In the rows, zero is written as 128.
Known rows, with every way that one mark hangs from another:
K{E{R} F{C} W}: [163 127 162 175 111 193 174  98  80 134 114 155 111 121 158 136 115  98
 135 128 168 155]
W{K{E} R{F{C H}}}: [156 157 162 126 113 173 144 137 133 153 122 147 114  98 133 130 121  95
 147 147 188 178]
W{K{E} R{F}}: [144 148 196 154 129 157 200 132 111 148 167 122 109 157 132 106 136 116
 124 120 165 227]
C{F}: [102 102 136 138 180 168  76 161 140  35  93  97 145 153 114 100 149 149
 104 128  80 127]
W{K{E F} R}: [147 134 197 139 143 133 219 130  85 144 182 105  93 158 159 110 145 120
 124 134 158 235]
R{F}: [120 116 163 168 156 176 111 140 136  56 112 128 140 128 107  92 125 107
 118 149 129 123]
R{F{H K}}: [161 157 142 141 129 160  87 146 176  95 126 158 143  78  93 121 149 102
 108 139 108  91]
E{R{F{K}}}: [158 159 188 179 133 159 139 134 148 123 125 168 132 134 111 112 130  98
  89 114 127 133]
A{H}: [111 135 156 158 177 131 144 149 122  40 131  85 129 163 145  95 169 160
 113 138  75 164]
W{R{F}}: [126 119 177 154 161 156 149 140 132  82 126 132 123 142 119  94 125 105
 138 136 149 163]
K{E F}: [125 131 157 165 131 169 153 128  85  91 149 107 134 148 149 113 141 118
 110 140 123 152]
K{E W}: [151 127 144 161 121 188 156 120  86  83 145 112 126 146 138 116 158 152
 116  98  96 165]
Q{A}: [129 134 151 146 162 177 109 139 142  58 135  87 138 137 136 111 142 142
 128 130 106 153]
F{C H K{E W{R}}}: [193 162 131 130  95 170 144 120 112 155 137 160 106  96 133 167 152 144
 139 101 130 149]
Q{A{H}}: [122 149 154 152 177 144 143 133 156  63 153  72 139 149 147 111 169 160
 131 127  82 179]
R{F{C H K{E W}}}: [193 158 118 158  82 205 107 104 148 151 126 179 130  59  95 168 134 108
 127 124 138  96]
W{K{F} R}: [142 110 204 132 178 116 197 141 112 105 164 108  81 141 142  97 138 113
 133 151 157 213]
W{K{E{R}}}: [145 166 190 152 122 162 186 145  86 130 138 116 112 176 170  98 149 131
  90 105 129 218]
W{K R{F{C}}}: [138 115 183 147 161 158 154 134 137 114 115 139  91 124 116 117 100 103
 147 164 191 183]

Rows:
[153  83 159 149 164 156 163 106 105  91 122 138  86 107 134 131 114 112
 167 152 168 154]  K{F{C} W{R}}
[142 155 166 138 133 170 104 152 161  84  88 162 147  97 135  83 134  72
 123 130 144 117]  E{R{F{H}}}
[181 172 133 129 102 171 117 132 155 152 124 158 143 108 129 140 185 140
  92  62  74 140]  C{F{H K{E{R} W}}}
[133 152 135 155 136 172 101 148 125 112 138 111 151 165 112 142 165 162
  70  95  63 141]  C{F{K{E}}}
[160 150 128 146 126 179  61 139 173 101  95 171 136  64  91 144 120  99
 121 160 139  66]  R{F{C H K}}
[187 172 169 174  98 170 185 113  97 150 155 151 115 151 141 136 165 144
  88  67  97 175]  F{K{E{R} W}}
[158 174 166 141  94 193 129 138 136 158  95 165 127  97 146 123 118  73
 121 142 183 157]  W{K{E{R{F{C H}}}}}
[145 167 160 132 108 168 144 140 105 119 125 146 143 116 176 101 149  85
 116 125 138 145]  K{E{R} F{H}}
[197 180 135 145  81 186 127 117 116 158 109 178 118  93 143 161 150 123
 112  95 124 126]  F{C H K{E{R} W}}
[152 102 178 159 154 160 175 114 137  89 138 141 108 118 109 102 133 112
 155 116 150 171]  K{W{R{F}}}
[154 145 144 124 118 168 126 135 110 127 126 126 111  88 147 137 131 103
 131 172 161 147]  W{K{E F{C H}}}
[196 153 148 153 107 182 106 112 174 139  95 205 120  52 100 147 122  83
 132 126 152  93]  E{R{F{C H K{W}}}}
[180 154 130 113 116 157 134 133 151 149 151 140 127 114 118 149 191 155
 120  66  79 164]  C{F{H K{E W{R}}}}
[152 121 167 101 156 130 141 146 132 109 119 134  83  84 142 122 124  93
 159 180 182 166]  W{K{F{C H}} R}
[179 119 153 153 146 155 151 115 114 114 130 148  85 122 113 155 132 152
 135 116 131 152]  F{C K{W{R}}}
[154 112 156 168 127 174 177 104  90 101 162 118 119 124 137 121 149 122
 129 123 120 159]  K{E F W}
[160 187 173 171 105 166 162 138  91 139 142 142 132 172 152 126 156 139
  73  87 103 163]  F{K{E{R}}}
[170 178 142 144  94 177 122 130 135 166 125 173 134  97 119 156 129 102
 130 128 161 131]  W{R{F{C H K{E}}}}
[150  79 142 163 156 175 128 107 111  67 109 135  99  91 117 133 113 111
 148 162 148 116]  K{F{C} W}
[149 153 204 155 126 151 206 130  90 148 156 124 107 155 167 101 140 103
  99 130 153 213]  W{K{E{R} F}}
[192 136 136 120 129 153 121 127 142 114 118 162  94  79 117 153 148 138
 147 121 129 128]  F{C H K{W{R}}}
[173 145 141 140  97 190 142 108 108 137 104 169 120  78 160 136 132  86
 146 129 161 129]  K{E{R} F{C H} W}
[136 142 119 137 112 185  94 133 103  97 104 136 139  90 151 136 128 100
 134 165 148 102]  K{E F{C H}}
[189 143 182 179 128 164 163 110 153 132 141 178 114 108 101 123 138 105
 108  98 130 139]  E{R{F{K{W}}}}
[180 125 169 148 150 137 177 122 121 108 164 136  92 137 117 130 162 156
 121  94 105 176]  F{K{W{R}}}
[134 128 126 138 137 194  55 144 157  63  70 152 144  72 110 121 108  88
 144 174 152  75]  R{F{C H}}
